Each row was made from one path, in order. Every step used is in the known rows, and no mark comes twice. Write each row's path.
Known rows:
kura/lamamad/buke/dugomug/pomob: [18,2,15,-6,-9,-4,34,-5,-1,14,19,-15,-1,21,-9,-24,1,1,-16,5,-15,8,-5,-12,3,-34,-2,-13,2,5,10,14,-3,24,-14,6,6,-3,0,-15,18]
sivi/buke/dugomug/pomob/bedo/diru/fega: [-1,-19,24,-36,-5,-2,36,-30,-12,-2,-3,-9,-17,58,-14,-22,0,2,24,20,-1,8,2,13,-9,-1,3,4,-24,2,5,18,-35,-13,1,-5,23,16,-16,-10,-8]
zuvo/kura: [-7,-13,-16,-11,-7,-2,-21,-5,-2,-19,2,17,-4,-18,-9,6,-2,3,17,19,0,-9,-1,3,6,16,7,-12,12,1,-10,8,-14,-15,0,11,4,10,1,-1,-14]
lamamad/buke/dugomug/suveme/fevumum: [6,21,-16,13,25,1,20,-11,-4,4,-6,-6,-14,31,-6,-14,1,24,-18,6,-2,-10,0,-15,-4,16,0,-11,27,2,-1,-24,16,-27,-11,10,-1,-13,1,-10,9]
kura/lamamad/buke/sivi: [0,4,1,16,1,14,-16,10,-6,31,15,-5,5,-27,-19,2,-18,-7,-4,-10,-6,-8,13,-14,6,-29,28,13,12,-10,12,16,12,28,-6,0,-20,-6,6,-20,23]
lamamad/buke: [1,8,-1,-1,-3,8,5,-11,0,17,12,3,0,-7,-20,1,-15,13,5,26,-17,-24,4,-15,12,16,22,3,30,-7,11,22,-7,0,-15,21,-2,1,1,-18,7]
diru/fega/bedo: [-6,23,-2,6,-16,23,-16,-9,14,1,2,-20,8,21,-9,4,-6,-8,39,27,3,-21,-12,7,-5,9,23,-10,8,-4,10,-6,-23,14,-17,20,-4,3,-11,-5,-10]
kura/zuvo: [1,19,17,-3,-18,16,-10,2,-2,18,3,-10,13,-17,-13,-2,-12,-14,7,4,3,-5,2,3,10,-22,16,0,-16,2,10,6,-12,21,-2,12,-9,3,13,-4,-9]
diru/fega/bedo/pomob/dugomug/suveme: [5,13,1,-5,-19,19,-11,-5,-5,-1,3,-23,7,26,36,-4,0,17,15,34,-10,4,-9,9,-12,25,13,-6,-7,-5,-2,5,-8,30,-19,5,11,-13,-13,-2,-13]
suveme/fevumum: [-1,11,-4,16,13,5,1,-2,7,4,-13,-8,-10,0,-9,8,-8,-6,17,12,3,-11,3,-1,7,7,-9,7,14,10,-1,-21,-5,-8,3,28,-10,1,14,4,-4]
sivi/buke/dugomug: [3,10,17,-9,23,6,25,9,-14,12,-9,-1,0,15,-11,-9,-7,-3,-5,17,-7,4,-7,-10,0,-12,8,5,15,8,-13,-4,-31,-13,-9,4,-11,11,3,-6,-9]
fega/bedo/pomob: [6,2,6,11,-19,17,10,-3,6,17,-10,-4,13,1,3,2,-2,-10,33,20,-19,-12,-21,10,14,10,3,8,14,0,-4,7,-25,35,-13,29,-2,13,-2,5,-10]
pomob/bedo: [-6,-2,18,-6,-21,23,-2,-20,-7,8,-13,11,1,-24,-28,8,-1,6,27,30,-8,-2,-8,-8,8,9,14,20,-11,1,1,0,-12,4,-3,8,-8,7,11,-18,5]
fega/bedo/pomob/dugomug: [13,-8,16,5,-15,9,11,5,3,1,-14,-12,1,0,12,7,-3,2,23,34,-30,13,-17,0,11,4,2,15,3,-4,-6,7,-5,52,-19,28,4,-12,-2,-5,1]
kura/fevumum/zuvo: [-7,18,22,-21,-3,9,0,25,2,0,-15,0,3,-15,-8,8,2,-11,-11,-37,10,4,-1,1,-11,4,3,2,-13,-7,6,25,7,25,2,-2,7,12,1,10,-16]
diru/fega/bedo/pomob/dugomug/buke/sivi: [3,-23,8,14,-30,11,-20,8,6,2,-7,-15,-2,19,15,5,2,-14,44,32,-31,21,21,-7,1,11,25,14,5,2,0,7,-24,68,-6,5,15,-16,-15,6,2]
fevumum/zuvo/kura/lamamad/buke: [-9,-12,-8,-13,-3,2,-7,12,12,7,34,19,10,-37,-5,12,-2,4,-19,-21,14,-7,4,-6,-2,-6,8,-18,0,-15,14,33,11,-1,-5,-13,9,5,-5,-11,7]
fevumum/kura/lamamad/buke/dugomug/pomob/bedo/diru: [9,-31,13,-25,-20,-27,34,-39,3,-7,14,6,-8,20,-33,-18,9,2,0,-9,-28,-3,-11,-1,1,-26,-10,9,-39,-14,20,8,21,6,3,-17,22,-9,-27,-19,21]
buke/sivi: [-6,-3,0,10,2,8,-30,7,-17,6,-19,2,-3,-20,-14,5,-16,-11,16,-4,-6,-1,2,-7,6,-8,23,13,19,1,-10,4,-17,10,-3,-10,-11,3,14,-1,-1]
suveme/fevumum/zuvo/kura/lamamad/buke/sivi: [-11,-22,-25,22,20,-4,-15,23,16,5,10,11,-6,-26,-1,31,-7,-9,-12,-52,27,4,18,-7,2,-22,-2,-5,10,-15,7,8,32,6,7,-24,-6,-8,-2,-1,20]
lamamad/buke/dugomug/suveme: [1,24,-10,-6,7,7,7,-10,-17,2,6,6,0,16,-10,-23,-3,31,-23,14,-13,-11,-7,-15,-8,17,25,-14,22,0,-2,2,3,-21,-18,-7,7,-5,-1,-17,5]
zuvo/fevumum: [-5,10,1,5,-3,0,2,8,3,0,4,-2,0,-23,9,-1,2,-2,24,16,15,2,6,2,3,7,-9,5,15,11,-7,-2,-21,-12,1,17,-12,9,6,-6,-7]
pomob/dugomug/suveme/fevumum/zuvo/kura/lamamad: [-3,-1,-17,-7,21,-11,-24,22,7,-23,14,2,-3,-28,39,10,8,10,-32,-25,36,26,5,10,-17,0,-21,-8,-28,-1,-5,-9,43,0,5,-30,3,-24,16,0,6]
diru/bedo: [-6,11,-2,14,-16,12,-18,-6,3,23,6,8,2,-8,-12,9,4,-3,-2,22,-14,-13,-6,-1,13,13,30,2,1,1,1,21,-11,-9,2,19,-9,16,1,11,2]
kura/fevumum/suveme: [-4,21,21,-19,0,15,0,32,1,9,-22,1,-5,-12,-18,14,-13,-4,-12,-25,6,4,1,-12,-13,13,4,0,0,-2,3,25,6,28,4,-2,11,10,-3,14,-13]
diru/bedo/pomob/dugomug: [6,-21,15,9,-22,6,4,4,-3,20,0,-2,-4,-11,9,18,6,3,-5,37,-34,15,3,-8,17,13,14,15,-12,-1,-8,34,-3,18,-1,25,5,-1,-2,10,1]
suveme/fevumum/zuvo/kura/lamamad: [-7,-10,-14,2,17,-1,-6,25,24,-6,8,8,3,-28,8,19,3,-15,-7,-33,38,8,4,10,-4,-9,-25,-12,-18,0,0,-8,18,-7,10,-10,-4,1,8,11,-3]
dugomug/suveme/fevumum/kura: [0,14,-26,12,16,-15,-22,-17,-2,-23,-6,2,5,4,15,6,3,-2,-7,-14,6,-26,0,5,-3,18,-15,0,16,-4,-3,-34,14,-35,13,-5,-12,-2,-1,15,-7]
dugomug/pomob/bedo/fega: [-7,-17,22,-18,-28,23,10,-27,-18,1,-9,7,4,4,-11,-19,-3,9,25,31,-5,7,-10,19,8,10,-7,3,-23,11,7,18,-23,-8,-3,21,5,14,15,-11,10]
sivi/buke/dugomug/pomob: [13,-2,18,-13,10,-12,33,1,-23,4,-5,-9,-3,35,13,-21,-2,-6,-5,15,-10,14,-6,0,2,-23,-9,-8,20,11,-11,9,-46,4,-7,1,3,15,5,1,-2]
dugomug/pomob/bedo/diru: [1,-16,9,-25,-26,-8,5,-36,-10,5,-9,9,-15,4,-17,-20,2,5,32,13,-14,-3,-11,16,10,16,-1,16,-24,3,9,26,-17,11,2,4,25,11,8,-11,2]

Which path is each row?
[4,4,0,15,1,-9,-4,-5,15,-5,-5,-12,7,-2,-5,20,-7,-25,5,-18,3,-14,9,4,10,-26,-14,6,-8,-10,11,-31,11,-5,14,16,-18,-6,-11,15,-9]
suveme/fevumum/kura/zuvo
[-6,4,0,7,18,0,2,14,13,-2,-16,-3,-4,-15,-1,15,-4,-8,4,-22,20,3,-2,0,-1,9,-11,5,2,7,1,-5,-2,-12,2,-6,1,1,13,13,-3]
suveme/fevumum/zuvo
[6,-18,24,-29,-4,-10,39,-24,-20,7,-12,4,-18,34,-15,-25,3,4,12,13,-13,15,-11,11,2,-4,-5,17,-14,5,-1,17,-24,-4,2,-5,18,14,-3,-12,5]
sivi/buke/dugomug/pomob/bedo/diru
[-5,-16,10,-34,-33,0,0,-38,-4,-7,1,-6,-17,27,-15,-14,1,2,45,21,-1,-9,0,18,-3,21,7,5,-34,1,17,28,-24,-2,3,6,29,10,-7,-9,-10]
dugomug/pomob/bedo/diru/fega
[2,11,-11,4,11,-21,12,-2,5,-8,28,-1,16,-2,13,-14,14,10,-29,-18,10,-5,4,-7,-14,-19,-9,-11,4,-6,4,-23,24,-30,2,-20,-18,-9,-23,-11,6]
zuvo/fevumum/kura/lamamad/buke/dugomug/suveme
[-18,6,0,8,-8,28,-13,-6,-5,22,9,9,12,-3,-17,-6,-3,2,-1,29,-6,-14,-7,24,10,21,23,-6,-15,7,4,27,-7,-36,-1,28,-11,19,8,7,-2]
diru/bedo/fega
[2,-13,8,15,-21,16,3,0,-1,31,4,7,5,-6,-4,11,7,-6,0,19,-23,-13,-2,4,19,18,14,7,1,4,-7,34,-17,-1,6,25,-1,25,-5,20,-11]
diru/bedo/pomob
[7,-2,-7,29,0,2,0,1,-4,18,-3,-9,-11,9,36,9,7,18,-23,23,-15,10,8,2,10,24,-2,5,-7,1,-10,9,23,-2,10,18,-3,-7,5,19,5]
diru/bedo/pomob/dugomug/suveme/fevumum
[5,-27,-10,-3,11,-24,35,6,19,-10,13,1,-12,17,9,2,13,-2,-23,-29,19,21,6,-6,-3,-27,-33,-25,-3,-1,6,5,15,1,2,-15,20,-5,-10,3,20]
suveme/fevumum/zuvo/kura/lamamad/buke/dugomug/pomob
[6,-11,16,-10,-36,7,7,-30,-11,3,-10,5,-1,-2,-8,-3,6,2,24,26,-14,5,-10,-4,12,3,-3,10,-8,3,2,16,-25,18,-3,8,7,10,9,-8,14]
dugomug/pomob/bedo
[-1,19,-2,3,46,-2,18,22,-12,5,-11,-4,3,18,26,-6,3,6,-39,-30,28,13,-5,4,-19,4,-14,-3,12,9,-11,-21,-3,-35,2,-32,-3,6,11,12,-5]
sivi/buke/dugomug/suveme/fevumum/zuvo
[-10,0,0,-22,-13,3,-8,4,2,-13,-6,12,-12,-6,-12,10,4,-8,9,-2,3,-7,8,3,2,11,3,-14,4,-9,-7,16,7,16,7,28,-1,15,-7,5,-19]
zuvo/kura/fevumum
[-4,12,13,4,-4,7,-1,33,13,21,5,-5,15,-24,6,11,-14,-9,-2,-18,32,18,4,-1,-5,-17,-8,-1,-6,6,7,11,-11,8,6,-17,2,5,1,10,-7]
kura/zuvo/fevumum/suveme
[4,11,-33,32,21,-12,-29,-3,0,5,13,-4,6,-6,10,11,-8,-2,-25,-42,4,-23,15,-7,-2,-23,2,6,21,-22,12,-22,45,-6,11,-20,-28,-17,-6,-3,20]
dugomug/suveme/fevumum/kura/lamamad/buke/sivi
[-7,-5,-3,7,-14,2,-37,11,-7,10,-7,16,-3,-14,-15,-10,-1,-16,23,4,-21,0,16,-11,10,10,23,15,19,13,-7,5,-27,26,7,-7,4,2,19,7,6]
dugomug/buke/sivi
[1,26,-9,11,25,3,6,-1,-8,-6,-19,-5,-9,22,1,-16,6,10,-13,0,12,1,-8,-2,-9,11,-8,-7,5,17,-14,-36,5,-26,-1,-5,-6,-6,14,2,-4]
buke/dugomug/suveme/fevumum
[7,-1,14,-12,-18,-6,-14,3,0,-5,5,4,-9,-14,-5,-11,2,7,13,47,-29,17,14,-14,10,24,14,12,1,13,-2,7,-10,34,-4,13,18,-18,19,-6,2]
pomob/dugomug/buke
[-10,-22,-16,-1,3,0,-29,22,3,5,21,19,4,-41,-3,20,-8,-6,-15,-44,15,3,9,-8,-3,-22,17,-6,6,-17,4,32,18,8,-2,-37,2,-1,-3,-7,17]
fevumum/zuvo/kura/lamamad/buke/sivi
[-6,-17,-2,-19,6,-2,15,13,11,-7,20,20,3,-19,-15,1,4,6,-28,-20,12,12,-8,-11,-10,-16,2,-23,-11,-6,2,16,14,-8,-8,-28,14,-3,-14,-11,6]
fevumum/zuvo/kura/lamamad/buke/dugomug
[-14,7,-1,-29,0,3,-17,-11,2,-5,7,-10,-11,11,-18,-13,-12,-2,29,13,6,-24,4,16,-11,28,23,0,-14,5,13,20,-18,-22,-3,9,18,8,-2,-3,-32]
bedo/diru/fega
[6,16,-9,9,27,-12,-1,-2,5,-19,-1,-9,11,9,2,-8,10,-8,-29,-28,12,-4,-5,1,-15,-23,-21,-3,-17,3,-5,-57,32,-25,10,-18,-16,-14,-2,10,-7]
buke/dugomug/suveme/fevumum/kura/lamamad
[3,27,-6,10,45,0,24,7,-15,6,-12,-11,-5,30,16,-15,0,7,-24,3,13,2,-2,2,-9,2,-10,-5,25,10,-16,-33,-4,-34,0,-1,-17,5,11,3,-5]
sivi/buke/dugomug/suveme/fevumum
[-5,-10,-5,4,-1,-24,-8,-1,9,-23,3,7,10,-23,11,14,4,-13,15,-1,2,-12,3,3,2,2,-16,9,18,-4,-6,-16,-16,-26,9,4,-13,7,-14,5,-11]
zuvo/fevumum/kura
[-13,5,-36,-3,18,-12,-27,8,3,-22,1,19,-1,-13,27,11,8,10,-16,-29,34,-5,-3,15,-10,34,-16,-21,9,2,-10,-5,10,-33,11,-24,8,7,10,17,-8]
dugomug/suveme/fevumum/zuvo/kura
[12,-3,13,-15,-9,-10,19,-8,-13,-13,-16,-7,-10,24,-6,-22,3,-2,5,10,-12,15,-16,-2,2,-10,-7,-11,4,20,-10,5,-32,6,-10,-1,14,5,5,2,-3]
buke/dugomug/pomob
[-2,-2,2,6,-2,-16,-6,11,18,-8,20,-4,18,-35,14,8,8,-25,8,-12,15,-5,7,7,-3,-27,-21,11,-11,-5,4,-18,3,-13,10,2,-25,2,-9,2,-10]
zuvo/fevumum/kura/lamamad
[-13,-1,-38,19,28,-4,-32,21,2,5,16,12,0,-23,18,16,-2,7,-34,-59,35,-1,14,2,-10,-6,2,-15,12,-17,5,7,43,-11,10,-40,-6,-7,3,-1,22]
dugomug/suveme/fevumum/zuvo/kura/lamamad/buke/sivi
[-3,16,12,8,-17,5,2,11,10,17,10,-14,13,-20,10,1,-3,-15,20,3,22,7,12,9,8,-24,-2,3,-11,5,6,1,-18,10,4,13,-19,5,6,-3,-7]
kura/zuvo/fevumum
[-11,-3,-26,-7,27,-12,-5,9,2,-36,-14,18,-7,7,13,-2,12,11,-22,-32,36,13,-11,8,-18,22,-19,-23,0,10,-22,-22,12,-44,5,-38,14,-2,3,15,-10]
buke/dugomug/suveme/fevumum/zuvo/kura
[9,-18,6,19,-26,1,-15,14,0,8,-17,0,-2,0,10,2,4,-10,35,23,-44,27,7,-8,15,9,15,25,16,2,-11,6,-13,80,-6,4,12,-17,1,5,13]
fega/bedo/pomob/dugomug/buke/sivi
[-1,29,4,-10,26,6,9,5,-29,5,-2,0,7,20,12,-27,-3,11,-27,9,1,-1,-11,1,-13,3,13,-9,17,10,-15,-7,-20,-25,-5,-15,-9,10,8,-6,-8]
sivi/buke/dugomug/suveme
[6,-35,17,3,-20,-2,-14,20,-14,4,-11,4,-11,-18,8,-1,-3,-5,21,22,-40,29,24,-16,13,9,7,27,6,10,-12,16,-16,52,3,-1,20,-12,10,6,4]
bedo/pomob/dugomug/buke/sivi
[13,-1,-16,25,2,-16,-4,-7,6,-22,-19,-13,4,17,39,17,7,3,0,2,-18,-1,-10,9,4,12,-23,10,10,-14,-5,-31,23,19,-1,6,-5,-22,-16,14,1]
fega/bedo/pomob/dugomug/suveme/fevumum/kura
[1,8,-28,9,22,-1,13,-3,7,-3,18,5,-10,18,0,-9,7,18,-26,-2,17,-6,4,-6,-7,-5,-8,-27,6,-1,-1,-24,37,-22,-2,3,-6,-11,-2,-12,11]
zuvo/kura/lamamad/buke/dugomug/suveme/fevumum
[19,-9,-4,13,10,-18,16,1,2,2,18,-17,1,1,33,12,0,12,-31,-5,-17,-3,22,-10,0,-7,-23,11,0,-19,11,-10,50,8,4,7,-4,-28,-12,-4,12]
bedo/pomob/dugomug/suveme/fevumum/kura/lamamad/buke
[8,8,-23,13,24,-21,12,-20,0,-24,-5,2,-2,30,-2,0,3,21,-27,-9,-10,-20,-1,-14,-8,10,-7,-9,27,-12,0,-35,25,-41,3,-9,-2,-14,-19,1,8]
lamamad/buke/dugomug/suveme/fevumum/kura
[2,3,9,-6,-15,-5,-17,-6,4,-6,5,-4,20,-14,-9,10,-8,-21,4,-14,-9,-14,0,4,6,-25,5,1,-13,-14,13,-8,-6,6,6,-1,-8,-1,-10,7,-12]
fevumum/kura/zuvo
[4,-1,-2,16,12,-8,-3,2,21,-6,5,-10,8,-12,-5,15,0,-26,0,-14,3,-15,6,1,2,-25,-25,11,-11,-3,11,-38,20,-4,12,15,-24,-7,0,9,-6]
suveme/fevumum/kura/lamamad
[-10,5,-20,-7,27,-5,-4,22,11,-20,3,8,1,-4,12,-4,14,2,-33,-41,46,18,-7,13,-22,-8,-22,-22,-24,9,-11,-26,27,-26,8,-39,4,-5,8,10,-6]
buke/dugomug/suveme/fevumum/zuvo/kura/lamamad
[10,18,-11,14,15,-13,13,-16,4,-7,6,-10,7,31,-2,-3,1,9,-33,-21,-2,-11,6,-11,-4,-19,-4,-15,0,-16,13,-34,30,-19,5,-11,-9,-18,-20,3,7]
lamamad/buke/dugomug/suveme/fevumum/kura/zuvo
[-18,-8,24,-10,-15,38,3,-18,-11,6,-9,16,7,-17,-33,-7,-10,10,26,38,-1,0,-8,14,4,17,10,14,-30,6,3,3,-8,-24,-4,23,-5,11,14,-18,1]
pomob/bedo/fega
[10,-17,25,-15,-27,5,28,-26,-12,-7,-22,4,-8,20,-19,-12,9,4,16,26,-15,21,-20,-12,5,-9,-7,5,-17,11,-9,-1,-23,12,-5,-4,12,4,2,-10,9]
buke/dugomug/pomob/bedo
